Each row was made from one path, in order. Every step used is in the known rows, and no mark comes twice. Write each row's path.
In the rows, zero is written as 128.
Known rows:
B -> X: [119 154 121 130 171 147 124 113 164 150 159 105 198 161 128 110  99 138
  87 171  91 102 143  81  97 112]
M -> F -> H: [122 174 121 137 111 156 193  62 123 156 133 155 161 154 140 159 124 169
 126 174  95 127  94 122 106 128]
M -> Q: [119 153 132 121 133  84 127 115 131 125 127 150  77 146 138 129  95 142
  49 159 135 122 108  90 131 124]
X -> Q -> P -> Z: [135 139 177 149  77 111 101 157  65 126 144 126 115 124  80  75 171 145
 147 121 141 147 104 116 122  91]
P -> Z -> X: [114 191 114 152 107 122 125 131  58 142 142 113 141 134 114  25 183 166
  88 165 120 114  84 100  93  92]
M -> Q -> X: [165 156 112 116 136 110 106  98 133 138 153 180  62 145 128  76 147 177
  77 177 105  86 105  91 140 132]
Q -> X -> F: [174 140 134 147 128 160 135 110 111 149 138 131 120 170 130  92 160 239
 105 143 116 119 178 122 132 131]
B -> X -> Q -> P -> F: [140 136 132 125  69 114  80 145 120 130 135 130 132 136  92 112  82  35
 164 114 125 131 130 128 133 129]
X -> Q -> P -> F: [135 129 132 124  52 112  79 146 100 131 128 135 114 138  90 116  91  40
 160 102 135 145 126 139 134 124]
Q -> X: [154 136 106 120 130 150 103  97 118 157 162 160 111 156 114  70 169 177
  97 167  98  99 119 108 118 116]
A -> Q -> P -> Z -> X: [104 162 108 147 126 108 108 133  55 122 135 113 137 124 110  29 179 146
 129 157 139 116  78 116 122  59]
X -> Q -> P: [ 89 131 139 141  41 121 127 140  96 113 143 102 121 119 120 111 138 108
 181 120 151 147 132 127 139  89]
F -> X -> Q -> P -> Z: [130 130 182 147  84 109  89 150  69 128 146 132 111 121  79  79 182 145
 153 131 127 122  98 110 121  98]
Z -> P -> F: [158  82 132 127 105 125  95 141  98 173 127 140 136 222 104 128  96  54
 104 111 114 145 109 121  91  79]
Q -> P: [ 78  99 130 139  94 127 103 128 115 123 137 118 158 141 116 122 140 100
 143 132 158 150 116 122 153  75]
X -> F -> M -> Q: [139 155 171  98 135  94 154 130 130 126 124 142  85 155 142 130 112 178
  72 163 152  87 129  54 158 153]
A -> Q -> X: [161 108  83  97 190 139  90  86 105 148 162 163  90 145 112  76 148 180
 116 166 102  93 125 142 120  69]
M -> Q -> P: [ 90 114 141 133 103  88 106 131 128 106 126 138 107 128 129 129 118 100
 122 140 167 139 100 105 176  97]
A -> Q -> X -> F: [179 120 120 132 173 153 126 105 101 143 138 133 108 166 130  94 145 241
 120 142 120 114 182 146 133 100]
M -> Q -> P -> F -> X: [111 102 138 120 115 104  43 110 132 145 130 170 106 138 104 133 128  69
 125 152 104  63  92 114 139 136]
B -> X -> Q -> P -> Z: [138 148 178 147  97 115 101 155  86 123 149 121 131 123  82  71 162 144
 150 130 131 134 108 103 119 100]
B -> P -> F -> H: [123 150 129 131 110 120 170  99 163 158 118 130 138 150 104 159 114 101
 154 125 143 150 133 125 120 136]
A -> Q -> P -> Z: [133  95 157 128 159 105  73 142  69 125 141 138 126 131  73  86 159 141
 131 130 150 145  95 138 133  48]
X -> Q: [118 171 131 133  44 134 157 130  82 137 149  97  97 129 126 106 122 154
 134 126 113 135 156 119  78 116]
B -> X -> Q -> P: [ 95 142 139 146  68 124 128 138 123 111 150  95 146 118 126 107 124 106
 185 134 134 127 137 111 137  97]
B -> P -> Z -> X: [110 179 122 159 101 105 133 150  95 150 134 105 133 130 126  34 191 171
  90 152 137 134  84 102 105  94]
Z -> X -> F -> H: [112 192 120 159 117 154 220  79 110 134 115  96 158 151 133 120 155 206
 161 154 134 123 156 113 118 120]

Which path is each row?
[102 116 167 115 106  95 125 140 131 105 123 133 115 138 132 130 129 125
 136 145 178 114 113  81 193 114] | X -> F -> M -> Q -> P
[133 137 140 136  49 127 115 128  83 155 143 119  81 155 121 119 131 113
 163 128  84  86 129 115  74 119] | Z -> P -> F -> X -> Q
[127 157 136 128  45 127 108 123  90 149 145 124  81 127 111 115 125 119
 152 133  85  83 139 120  79 143] | P -> F -> X -> Q
[166 150 132  90 140 111 119 104 136 140 155 180  70 146 125  78 160 177
  88 187 113  60 100  64 153 148] | F -> M -> Q -> X
[130 136 166  73  96 128 117 147 131 143 147 128 154 150  96 116 118  68
 158 148 138  75 124  61 147 149] | B -> X -> Q -> P -> F -> M
[114 144 126 129 106 129 150  85 130 133 119 136 153 145  87 148 117  76
 182 131 140 137 119 123 136 120] | Q -> P -> F -> H
[105  93 133 122 113 123  41 109 124 155 136 159 133 145  97 130 136  67
 136 147  98  72  98 120 127 124] | Q -> P -> F -> X
[102 177 120 156  96 115 115 138  63 128 136 110 146 126 110  24 193 144
 121 158 134 118  73 102 119  84] | Q -> P -> Z -> X
[ 94 135 152 123  99  91 131 139 123 101 121 128 116 131 140 106 141 127
 141 154 177 104 105  75 195 112] | Z -> X -> F -> M -> Q -> P
[141 164 171  96 155  96 156 130 151 125 129 136 101 155 143 128 102 177
  74 172 142  74 133  44 157 159] | B -> X -> F -> M -> Q
[ 92 127 142 146  42 125 109 124 102 125 143 130 118 115 134 124 145 119
 183 141 116 108 103 124 139 107] | M -> F -> X -> Q -> P
[106 123 166 117 126  96 126 140 149 102 128 127 131 139 134 126 120 123
 140 156 168  98 118  71 193 122] | B -> X -> F -> M -> Q -> P
[136 143 176  94 151 160 164 134 138 153 147 101 185 176 128 119 139 192
 115 167 133  72 168  50 137 146] | B -> X -> F -> M
[130 131 178  93 127 156 163 135 111 154 141 109 159 175 124 127 153 195
 110 154 149  91 162  65 138 139] | X -> F -> M
[147 128 200 130 126  91 103 156  92 119 130 143 110 138  89  87 169 165
 117 137 161 124  98  85 163 111] | X -> F -> M -> Q -> P -> Z
[119 152 130 127 107 108 151  87 136 125 114 145 128 139  92 151 104  75
 173 135 143 129 113 116 146 127] | M -> Q -> P -> F -> H
[ 76 156 120 153  29 119 137 139  84 109 139  93 123 111 131  80 154 112
 188 129 149 134 117 119 138  86] | Z -> X -> Q -> P
[107 160 137 136  52 135 131 118  89 145 153 112  87 123 126 115 144 157
 148 143  88  83 142 113  76 130] | F -> X -> Q
[ 79 120 143 142  47 121 107 128 100 120 143 112 114 112 121 116 152 112
 191 130 133 111 122 120 138  95] | F -> X -> Q -> P
[124 169 135 136  45 139 127 109  87 154 152 137  92 127 145 123 134 169
 136 154  64  80 116 122  79 144] | M -> F -> X -> Q
[140 136 180 149  76 114  88 145  69 134 146 150 112 122  92  86 175 155
 146 137 110 120  80 118 122 108] | M -> F -> X -> Q -> P -> Z
[138 170 142 172 105 137 142 143  74 128 120  95 146 148 128  62 175 217
 122 134 144 132 146 116 134 106] | Q -> P -> Z -> X -> F
[112 177 116 136  71 123 169  91 111 125 121 121 136 127  98 122 124  81
 206 134 137 125 117 121 128 126] | Z -> X -> Q -> P -> F -> H
[124 218 126 155  37 121 158 143  47 128 146  91  93 113 121  41 163 172
 141 139 112 118 122 105  74 115] | P -> Z -> X -> Q
[141 149 160  77 131  79 119 132 133 131 127 164  80 153 118 129  92 105
  67 161 144  84 101  57 152 160] | P -> F -> M -> Q
[123 165 138 152 124 158 209  77 120 139 120 104 155 158 123 153 141 204
 155 142 136 136 170 118 115 121] | X -> F -> H
[142 175 148 169 109 117 144 142  79 118 112 105 122 143 134  64 163 216
 113 139 148 127 138 109 146 119] | M -> Q -> P -> Z -> X -> F
[145 179 141 169 112 141 149 136  70 139 124  97 144 157 130  58 169 233
  98 139 133 131 152 112 116 115] | P -> Z -> X -> F
[130 108 128 120  91 116  61 137 115 140 126 147 141 154  85 121  95  31
 131 112 140 148 115 136 144 114] | Q -> P -> F
[182 155 138 143 134 133 137 112 123 136 131 145  86 163 140  96 144 239
  93 148 119 112 168 110 147 145] | M -> Q -> X -> F
[106 183 136 138 102  96 124 142  70 120 134 122 127 122 114  29 189 145
 117 171 144  94  62  73 140 102] | F -> M -> Q -> P -> Z -> X
[148 153 146 153 159 160 148 123 145 145 136  92 183 174 141 117 110 210
 100 145 114 120 194 102 117 130] | B -> X -> F
[148 126 164  86 128  79 129 139 129 138 125 158  80 179 126 133  96  99
  77 156 143  86  91  52 146 136] | Z -> P -> F -> M -> Q
